What can hang from each mark:
z253: z506
z526: z510 z947
z456: z25 z506
z894: z768
z947: z506 z526
z506: z253 z456 z947
z727: z135 z466
z510: z526 z768
z466: z727 z894
z768: z510 z894
z262: z135 z713
z819: z708
z9: z713
z708: z253 z819
z713: z9
z135: z262

Every row comes from one small tree of marks. Brackets hold a mark, then the marks that hang from it, in the order of their numbers. Every link used is in the known rows. Which tree was each row made from?
In the rows, 128 means zero.
Known rows:
{z526 {z510 {z768 z894}} z947}: [ 81 106 166 142 130 131 132 186 173 168 106 154 162 134 124 119 153 163
  87 101 165 160 122 128 114 131 163 214  92 110  76 160 163 108 162 143
 138 103 182  94 151 122]
{z466 {z727 z135} {z894 {z768 {z510 z526}}}}: [102 129 158 117 165 124 137 126 135 136 111 137 154 147 125 121 177 201
  99 132 141 117 161 121 122 159 161 168 128 108 112 150 195 138 163 125
 132  67 147  35 182 134]
{z466 {z727 z135} z894}: [ 99 135 147 115 144 119 151 123 154 123 125 120 147 153 130 127 193 152
 109 149 146 104 137 144 135 168 153 153 124  87 127 122 212 140 197  79
 133  87 173  90 170 119]
{z768 {z510 {z526 z947}} z894}: [ 70 159 146 133 146 130 136 171 136 170 133 162 162 131 132 105 141 202
  89 105 145 134 149 101 107 176 152 199 115 116  78 159 158 113 158 153
 119  84 165  77 163 153]
{z526 z947}: [ 91 143 146 134 148 130 158 139 162 157 127 126 135 144 132 121 173 163
  94 113 142 122 116 151 111 153 154 171 112 104 115 144 178 124 172 158
 116 107 168 111 137 145]
{z708 {z253 {z506 z947}} z819}: [ 73 147 118 161 137 124 152 153 154 133 145 128 146 137 118 140 185 143
  95 153 134 165 142 155 118 176 170 163 129 130 144 123 164 137 155  96
 116 144 176 115 126 145]
{z253 {z506 {z456 z25} {z947 {z526 z510}}}}: [ 83 188 143 139 130 102 165 139 147 102  84 125 147 157 143 162 186 174
 106 130 122 156 152 169 118 164 178 177 178  98  73 119 160  69 120  76
 114 100 180 109 105 183]
{z819 {z708 {z253 {z506 {z456 z25} z947}}}}: [ 77 154 124 152 150 124 173 167 146 103 122 124 137 126 134 139 218 159
  91 141 114 156 143 158 116 187 155 153 180 106 105 160 164 124 127 106
 123 130 188 128 118 142]
{z9 z713}: [100 165 146 133 170 105 134 132 149 139 125 128 137 144 134 126 174 172
  88 124 130 128 101 154 111 181 158 158 104 122 135 152 204 115 180 148
 136 120 160  98 141 158]
{z708 z819}: [ 96 148 158 135 160 117 145 136 158 147 124 135 145 128 137 121 165 142
  89 137 132 114 131 137 131 148 168 163 111 124 141 129 187 143 188 116
 127 123 176 114 139 152]
{z253 {z506 z456 {z947 {z526 {z510 z768}}}}}: [ 52 169 138 131 122 110 133 165 154 111  92 125 155 147 130 161 174 179
  99 124 162 172 157 182 105 152 204 202 148 110  90 120 142  74 106  92
 122 107 178 117 127 155]
{z727 z135 {z466 z894}}: [ 94 128 155 129 141  94 135 152 125 134 128 129 132 156 140 141 185 186
  92 136 146  98 101 129 139 172 165 149 122  93 127 113 200 128 202  86
 113 112 174 108 177 124]
{z708 {z253 {z506 z456 {z947 z526}}} z819}: [ 37 195 112 153 123 123 149 154 145 102 137 118 156 152 123 144 186 157
 108 162 139 159 163 173 105 170 192 173 156 131 149 108 160 102 116  60
 121 140 195 125 108 157]
{z510 {z526 {z947 {z506 z253}}} {z768 z894}}: [ 88 128 154 118 141 123  92 175 152 142 146 139 147 156 116 149 149 189
 109  90 167 150 147 128 105 172 173 189 113 101  76 151 146 130 120 146
 110 101 158  86 147  96]
{z768 z510 z894}: [ 77 172 143 129 155 118 121 161 143 162 115 154 177 120 151 132 166 179
  81 126 139 118 138 103 132 188 150 184 114 123  86 158 173 117 147 121
 132  89 170 118 164 155]
{z506 z456 {z947 {z526 z510}}}: [ 69 178 153 140 136 120 150 153 148 115 101 131 145 157 135 163 182 167
  99 131 138 127 144 189 113 145 194 197 158 104 113 118 162  90 146  74
 126 105 176 118 132 183]
{z456 z25 {z506 z253}}: [135 137 171 134 158 111 126 121 150 123 119 123 127 145 144 157 198 124
 100 101 118 132 129 135 126 170 119 155 106  97  44 148 175 135 174 123
 111  85 165  98 118 137]
{z506 z253 z456 {z947 {z526 z510}}}: [ 68 170 150 139 136 121 132 136 148 118 112 115 135 157 129 174 194 143
  97 129 138 113 140 186 114 154 191 215 135  90  95 126 152  83 122  51
 112  99 175  91 131 167]
{z947 {z506 z253 {z456 z25}} {z526 z510}}: [ 92 181 175 115 141  89 125 109 149  93  87 120 148 170 146 185 187 163
 103 118 122 136 143 184 115 174 178 180 154  96  68 135 172  93 108  57
 108  83 184  99 109 158]
{z466 {z894 {z768 {z510 z526}}}}: [ 94 139 165 124 187 115 123 134 134 145 103 151 146 131 135 132 169 211
  86 123 138 128 138 141 119 160 155 175 113 121  92 158 177 147 131 173
 131  76 144  67 167 158]
{z727 {z135 {z262 z713}} z466}: [ 97 137 176 157 129 107 113 140 109 150 118 124 145 175 131 149 171 167
  95 126 133 104 118 118 164 167 179 143 146  97 169 121 187 100 224 133
 115 119 170 107 143 134]
{z466 z727 {z894 {z768 {z510 z526}}}}: [109 136 160 124 186 116 137 121 151 123 114 145 155 133 124 123 172 193
 100 136 144 133 161 131 113 155 152 176 124 116  91 164 183 148 143 146
 129  46 149  43 147 165]
{z526 {z510 z768}}: [ 91 129 176 132 149 115 133 148 171 142  97 141 153 129 133 138 162 150
  81 104 151 153 116 166 108 136 166 199 106 117  93 158 170 115 171 155
 130 102 165 102 156 137]
{z819 z708}: [ 99 140 149 130 180 123 149 148 142 131 125 145 141 125 134 122 177 154
  73 123 135 106 121 155 117 163 162 149 138  97 130 153 183 149 175 146
 134 117 162 113 143 138]
{z526 {z510 {z768 z894}} {z947 {z506 z253}}}: [ 91 107 166 128 130 115  98 163 168 153 118 137 156 148 123 157 163 167
  97 105 168 163 129 140 110 151 173 209  86  92  67 158 149 120 124 109
 114 104 181  90 148 100]
{z466 {z727 z135} {z894 {z768 z510}}}: [104 128 155 120 162 126 135 120 148 148  93 132 167 139 138 131 190 186
  93 150 138 113 149 116 135 156 158 161 112 100 114 155 203 140 162 113
 132  60 163  57 172 131]
{z768 {z510 z526} z894}: [ 76 177 149 126 158 117 122 163 130 158 131 160 171 127 141 122 149 196
  88 112 137 126 151  99 121 188 156 184 125 133  82 157 167 115 150 132
 132  87 152  88 167 157]
{z819 {z708 {z253 {z506 z947}}}}: [ 75 135 110 157 160 130 153 167 134 118 145 133 143 132 123 139 193 152
  81 145 135 153 131 167 105 192 160 153 155 101 129 149 160 144 144 124
 123 138 166 109 128 129]
{z947 {z506 z253}}: [109 152 151 114 159 100 110 115 147 127 129 117 137 151 136 171 188 153
  99 127 137 113 122 164 117 194 163 154 117  99 106 137 176 144 133 107
 104 104 158 124 125 125]
{z262 z135 {z713 z9}}: [106 189 190 138 171 108 143 127 111 145 112 111 138 144 126 151 182 158
  86 111 126 119 106 186 137 191 173 158 121 118 111  93 184  97 162 181
 123 122 161 105 166 121]
{z819 {z708 {z253 {z506 {z456 z25}}}}}: [ 71 159 128 137 152 104 165 147 145  98 116 126 146 129 140 122 200 152
  84 127 118 157 134 153 109 187 149 140 165 124  97 172 177 126 128 116
 123 123 191 126 115 137]
{z135 {z262 {z713 z9}}}: [104 174 178 144 174 105 129 110 132 158 108 138 162 150 111 145 177 139
  95 130 132 120 125 148 143 154 168 154 126 102 134 131 175 109 196 182
 138 118 152  97 138 141]
{z506 z253 {z947 z526}}: [ 91 171 135 140 161 135 131 134 136 123 132 123 131 160 125 165 183 145
  94 129 134 112 137 169 120 183 172 182 147  84 107 110 165 108 125  99
 104  93 154  96 127 147]
{z819 {z708 {z253 {z506 z456}}}}: [ 50 154 118 136 141 101 148 151 139 102 138 121 153 131 133 123 199 152
  81 139 144 145 130 167  95 184 169 146 136 126 124 163 167 131 124 103
 132 139 190 138 116 136]
{z894 {z768 {z510 {z526 z947}}}}: [ 92 137 165 139 166 137 141 146 148 167 108 150 145 135 129 115 151 212
  87  95 137 140 139 121 100 140 165 187 114 127 106 170 161 122 146 202
 114  78 144  60 147 162]
{z727 {z135 z262} z466}: [101 147 143 149 132 101 128 138 130 150 129 132 143 165 130 141 166 159
  97 121 145  91 121 101 166 155 171 143 130 100 165 136 188 112 233  97
 123 118 163 118 143 133]
{z819 {z708 z253}}: [ 74 131 148 146 168 130 147 148 141 123 138 141 147 133 127 118 182 140
  71 128 130 131 116 173 103 177 153 162 135 115 134 174 178 156 162 144
 133 128 168 111 143 120]
{z456 z25 z506}: [132 152 173 134 158 114 144 136 148 129 104 144 136 144 153 143 191 148
 100 106 116 146 134 137 126 166 121 143 125 108  61 143 187 138 199 140
 124  91 168 124 127 150]
{z708 z253 z819}: [ 71 150 153 154 145 126 148 138 157 139 142 131 150 138 125 121 170 130
  89 140 130 143 125 147 118 159 159 168 110 140 148 148 185 147 172 109
 129 137 184 111 138 137]
{z708 {z253 {z506 z456}} z819}: [ 48 173 123 140 119  97 146 140 156 116 134 115 156 135 131 126 188 142
 100 152 137 155 136 152 110 169 175 157 111 152 133 141 174 117 138  75
 127 148 202 138 119 148]
{z456 z25 {z506 z947}}: [134 149 165 145 162 132 152 154 152 128 110 145 129 139 144 159 205 157
 107 115 113 146 145 134 135 162 123 155 147  91  69 129 170 141 200 135
 121  99 162 121 130 163]
{z768 z510}: [ 83 173 149 127 158 111 135 130 149 154 108 145 164 119 146 135 174 172
  76 124 128 121 130 133 109 179 150 178 116 129 101 155 176 120 160 146
 116  87 166 105 155 163]

Which tree is each row?
[ 80 158 175 129 151 119 123 140 155 122  92 146 165 154 129 139 144 159
  82 103 154 161 130 184 101 140 181 201 129 110  91 138 171  96 144 136
 126  86 161  94 144 138]	{z947 {z526 {z510 z768}}}
[ 94 198 155 107 155  95 124 111 146  90 100 112 143 166 147 175 191 168
 108 119 121 121 149 167 118 188 171 157 163  96  88 134 175 104  97  78
  99  77 178 126 103 145]	{z947 {z506 z253 {z456 z25}} z526}
[103 181 160 112 156  92 148 127 162 113  93 127 142 145 161 165 200 186
 108 121 117 123 141 154 129 179 165 140 165 111 103 146 183 127 140 112
 113  95 182 157 115 155]	{z947 {z506 {z456 z25}}}
[101 159 164 131 180 125 134 135 134 156 108 152 152 135 139 129 157 202
  81 102 129 130 141 126 115 156 168 176 121 139 109 169 170 130 134 183
 129  80 133  68 148 167]	{z894 {z768 {z510 z526}}}
[111  97 190 160 159 111 107 133 105 151  93 126 137 179 128 149 192 190
  99 142 144 108 109 122 178 146 178 129 133  89 167 124 195 123 193 141
 131 109 166  83 144 127]	{z727 {z135 {z262 z713}} {z466 {z894 z768}}}
[100 169 157 126 148 111 153 120 165 122 108 111 124 136 148 148 206 132
 100 111 110 105 125 131 137 174 156 165 131 110  76 159 184 103 129 102
 110  86 178 117 124 153]	{z506 z253 {z456 z25}}
[124 151 175 151 149 127 132 130 143 116 101 140 129 165 135 184 190 134
 101 110 119 156 145 167 119 156 142 195 142  77  38 123 153 105 159  81
 111  81 163  69 116 162]	{z456 z25 {z506 z253 {z947 {z526 z510}}}}
[ 75 140 121 142 155 114 148 146 137 114 140 133 151 132 129 120 181 150
  75 134 137 155 123 166 100 192 150 141 134 115 118 163 176 144 141 128
 130 136 166 115 118 122]	{z819 {z708 {z253 z506}}}
[ 76 166 148 117 149 115 110 170 139 158 131 162 171 144 136 137 147 232
 100 110 149 142 161 119 101 184 162 182 132 115  88 146 154 132 140 141
 112  93 163  98 152 149]	{z768 {z510 {z526 {z947 z506}}} z894}
[ 75 159 148 113 134 106 140 143 164 137 114 125 141 150 140 147 193 194
 110 124 148 123 136 167 102 156 177 165 127 109 123 140 166 128 146 120
 108 112 196 151 119 146]	{z526 {z947 {z506 z456}}}
[ 77 163 149 130 149 128 144 148 149 163 131 151 147 133 130 110 149 201
  83 102 138 135 143 135  88 162 152 199 121 119  88 154 161 116 162 186
 108  89 157  70 155 162]	{z768 {z510 {z526 z947}}}
[126 158 180 154 154 128 142 147 144 116  89 153 142 162 144 168 179 157
 100 112 117 165 151 171 115 147 144 184 159  87  59 116 163 109 187 103
 121  91 166  93 120 177]	{z456 z25 {z506 {z947 {z526 z510}}}}
[ 99 135 147 120 146 114 124 126 159 139 136 115 131 157 130 163 185 166
 100 120 142 120 123 162 104 175 162 167 104  88 105 139 169 138 134 127
  96 105 164 111 123 121]	{z526 {z947 {z506 z253}}}
[ 60 180 125 133 124 102 155 145 142 107  96 121 150 156 137 163 186 176
 105 142 145 146 152 183 106 160 198 182 156 103 106 113 153  78 117  60
 119 114 179 119 107 183]	{z253 {z506 z456 {z947 {z526 z510}}}}
[ 69 168 136 150 127 100 163 135 162 111 118 120 147 132 141 122 194 141
 102 143 116 165 142 138 123 167 157 151 140 151 109 147 186 108 138  84
 119 131 200 129 114 154]	{z708 {z253 {z506 {z456 z25}}} z819}
[ 86 146 157 120 146 124 107 186 153 142 134 159 158 147 123 134 142 211
 110  92 170 159 153 131 108 167 173 180 132 110  95 144 151 131 138 168
 123 104 164 108 149 109]	{z510 {z526 {z947 z506}} {z768 z894}}
[ 95 153 152 118 154 110 135 145 151 134 138 139 136 163 127 138 155 206
 112 107 142 136 141 162  96 163 169 159 140 103 117 134 170 140 162 163
 106 108 152 109 129 141]	{z510 {z526 {z947 z506}}}
[ 69 167 128 160 128 119 172 150 164 119 122 116 141 133 137 140 205 146
 108 153 112 165 152 141 134 169 164 167 157 135 117 133 168 119 142  84
 116 138 201 127 117 158]	{z708 {z253 {z506 {z456 z25} z947}} z819}
[116 106 153 120 161 129 150 121 152 134 103 117 146 156 132 126 199 162
 110 145 146 105 135 133 146 150 162 140 121  90 136 140 214 147 168  98
 144  81 157  79 156 113]	{z466 {z727 z135} {z894 z768}}
[ 83 150 164 116 147 105  74 152 145 120 107 143 174 161 132 180 151 167
  95 114 171 157 143 164 113 170 186 199 119  98  70 141 157 104  98  74
 125  87 169  92 133 111]	{z947 {z506 z253} {z526 {z510 {z768 z894}}}}
[ 74 157 167 135 148 121 113 169 148 133  98 157 178 149 132 139 140 162
  90 110 165 158 139 149 119 156 183 202 123 114  84 142 167  91 125 110
 146  92 166  95 148 126]	{z947 {z526 {z510 {z768 z894}}}}
[ 80 137 154 130 146 136 130 192 152 154 142 157 149 139 118 108 134 181
 101  88 163 150 144 115 116 154 162 193 116 115  85 155 157 112 151 179
 128 101 161  90 163 111]	{z510 {z526 z947} {z768 z894}}
[ 63 203 113 129 134 110 149 149 136 105 115 121 148 157 138 152 189 180
 108 141 144 128 158 168 114 182 190 158 170 106 118 105 158  89 106  82
 118 112 174 140 111 171]	{z253 {z506 z456 {z947 z526}}}
[ 82 113 171 129 137 118 113 177 169 155 101 154 167 145 131 152 156 188
  92 108 174 172 133 146 110 137 171 196 108 104  82 153 156 123 148 134
 128 108 185 120 147 116]	{z526 {z510 {z768 z894}} {z947 z506}}
[ 98 172 124 136 144 110 170 144 158 117 102 114 127 134 147 156 208 168
 109 130 113 136 146 133 137 179 162 149 167 106  90 132 171 100 138 111
 110 108 176 140 116 172]	{z253 {z506 {z456 z25} z947}}
[ 72 162 157 116 155 114 123 143 148 151  99 141 147 147 141 146 170 242
 104 103 143 139 160 143  91 143 189 179 134 133 116 167 147 127 115 166
 108  85 167  94 132 162]	{z894 {z768 {z510 {z526 {z947 {z506 z456}}}}}}
[101 140 135 129 143 111 143 108 162 126 120 123 160 165 118 123 192 132
 121 154 155  93 149 129 158 154 147 147 128  71 148 136 207 145 219  87
 147  87 170  97 152 112]	{z466 {z727 {z135 z262}} z894}
[ 94 126 166 129 138 106 138 133 165 148 108 135 144 154 136 154 171 184
  96 121 149 150 122 176 100 142 172 179 115 101 101 143 170 133 172 134
 113 111 175 113 131 147]	{z526 z510 {z947 z506}}
[ 59 159 132 167 128 125 149 146 144 115 121 132 163 157 115 150 166 147
  95 157 137 185 149 189 102 161 185 191 145 125 126 110 160 107 140  58
 125 141 176  86 115 159]	{z708 {z253 {z506 {z947 {z526 z510}}}} z819}
[ 91 119 180 151 138 101 109 132 111 139 113 128 140 178 127 149 184 178
 103 149 144 103 112 128 165 170 167 144 132  84 151 110 190 118 214 119
 123 117 181  98 158 128]	{z727 {z135 {z262 z713}} {z466 z894}}
[ 76 151 144 115 127 106 123 132 164 131 127 110 132 153 135 160 202 169
 111 123 147 108 130 166 102 165 177 172 109  96 106 144 159 125 120 106
  96 106 191 131 113 132]	{z526 {z947 {z506 z253 z456}}}
[ 83 160 153 118 147 107 110 131 147 147 143 137 141 145 127 153 161 201
  94 108 141 131 150 151  86 182 166 196 115 108  78 152 145 127 130 151
  85  84 159  72 141 142]	{z768 {z510 {z526 {z947 {z506 z253}}}}}
[ 73 147 161 119 124  98 146 145 168 138 102 122 144 150 139 155 184 188
 105 122 149 139 130 182  96 138 184 183 118 105 111 143 160 120 159  98
 118 115 195 126 129 158]	{z526 z510 {z947 {z506 z456}}}
[ 82 166 151 108 143  91 113 122 151 117 122 109 137 146 145 176 206 156
 103 129 140 101 133 162 120 186 181 157 114 108 112 146 167 129 119  82
 108 107 180 141 119 136]	{z947 {z506 z253 z456}}
[101 131 145 133 165 122 131 106 157 151  88 134 172 150 124 129 186 168
 102 152 155 104 159  99 158 144 151 156 119  90 142 163 196 139 183 107
 152  66 166  68 155 124]	{z466 {z727 {z135 z262}} {z894 {z768 z510}}}
[ 73 195 144  99 143  96 112 120 137  94 116 117 150 167 141 176 187 171
 109 129 142 108 144 186 109 188 194 161 139  99 110 123 165 111  97  70
 105  92 177 128 107 140]	{z947 {z506 z253 z456} z526}
[ 90 117 177 122 140 112 125 152 178 149 100 140 153 144 127 153 159 189
  90 107 161 171 128 177  91 133 179 200 116 103  95 151 157 131 156 161
 110 106 178 109 142 125]	{z526 {z510 z768} {z947 z506}}
[ 83 128 169 137 145 118 118 175 160 154 105 149 166 127 136 137 157 152
  84 105 160 156 120 133 131 146 170 199 100 118  80 165 169 110 160 124
 148 104 170 105 158 130]	{z526 {z510 {z768 z894}}}
[ 97 156 156 119 136 108 140 125 168 123 113 114 123 150 140 161 204 171
 112 116 124 123 133 147 117 166 160 166 134  92  81 150 165 117 122 112
  92  92 192 121 111 137]	{z526 {z947 {z506 z253 {z456 z25}}}}
[116 135 153 142 148 130 122 146 146 132 137 124 121 142 131 172 208 131
 103 120 136 118 138 153 121 166 141 172 103  86  73 127 154 141 174 104
 111 106 164 107 133 146]	{z456 {z506 z253 z947}}
[113 174 173 139 150 111 137 100 134 148 114 125 172 162  99 130 175 127
 109 133 132 108 146 129 149 159 175 151 142  87 152 120 197 104 229 144
 138 101 153  73 157 109]	{z466 {z727 {z135 {z262 {z713 z9}}}}}
[ 99 125 153 146 159 106 111 133 127 170  95 142 156 155 135 149 175 203
  87 139 154 106 123  88 168 142 162 158 112 103 144 151 187 132 185 105
 131  91 168  83 172 140]	{z727 {z135 z262} {z466 {z894 {z768 z510}}}}
[ 99 144 187 143 156  85 117 127 105 156 116 132 150 164 108 150 183 170
  96 143 149 109 108 127 166 158 171 153 125  82 143 101 190 110 223 131
 131 127 166  80 175 121]	{z727 {z135 {z262 {z713 z9}}} {z466 z894}}
[ 98 142 164 127 170 123 123 137 140 160 107 151 153 146 134 144 153 237
  96 101 139 149 153 139  96 158 174 172 133 122 113 161 153 139 129 186
 108  83 147  76 137 153]	{z894 {z768 {z510 {z526 {z947 z506}}}}}
[ 70 145 127 149 131 106 142 131 149 128 137 125 157 143 129 124 172 137
  93 150 135 162 130 147 114 176 161 151 108 146 133 139 179 137 153  95
 124 144 180 113 120 139]	{z708 {z253 z506} z819}
[102 172 162 110 149  93 127 118 159 111 107 113 131 145 153 174 208 160
 107 117 115 112 135 148 132 181 162 150 142 103  88 155 176 119 119  94
 103  91 179 133 115 147]	{z947 {z506 z253 {z456 z25}}}
[ 59 170 121 162 137 127 145 143 136 113 138 132 160 156 118 140 168 155
 100 157 136 172 158 172 105 177 175 170 149 125 141 103 164 118 129  82
 115 138 176 102 109 148]	{z708 {z253 {z506 {z947 z526}}} z819}
[ 81 161 144 118 144 112 100 156 134 157 141 149 160 144 127 151 156 210
  97 110 149 130 157 115 105 193 157 194 110 107  66 152 148 127 117 122
 100  89 164  75 147 135]	{z768 {z510 {z526 {z947 {z506 z253}}}} z894}
[ 68 166 167 105 137  90  97 132 156  95  92 124 158 162 134 181 174 165
  97 110 161 146 145 202  97 155 208 206 125 105  78 139 150  97  92  78
 113  92 180 107 127 127]	{z947 {z506 z253 z456} {z526 {z510 z768}}}
[103 153 167 146 143 123 129 149 134 122 104 149 148 165 133 169 173 162
 100 123 142 154 150 183 104 144 160 185 134  87  81 109 155 116 182  94
 127 103 166  94 128 172]	{z456 {z506 {z947 {z526 z510}}}}
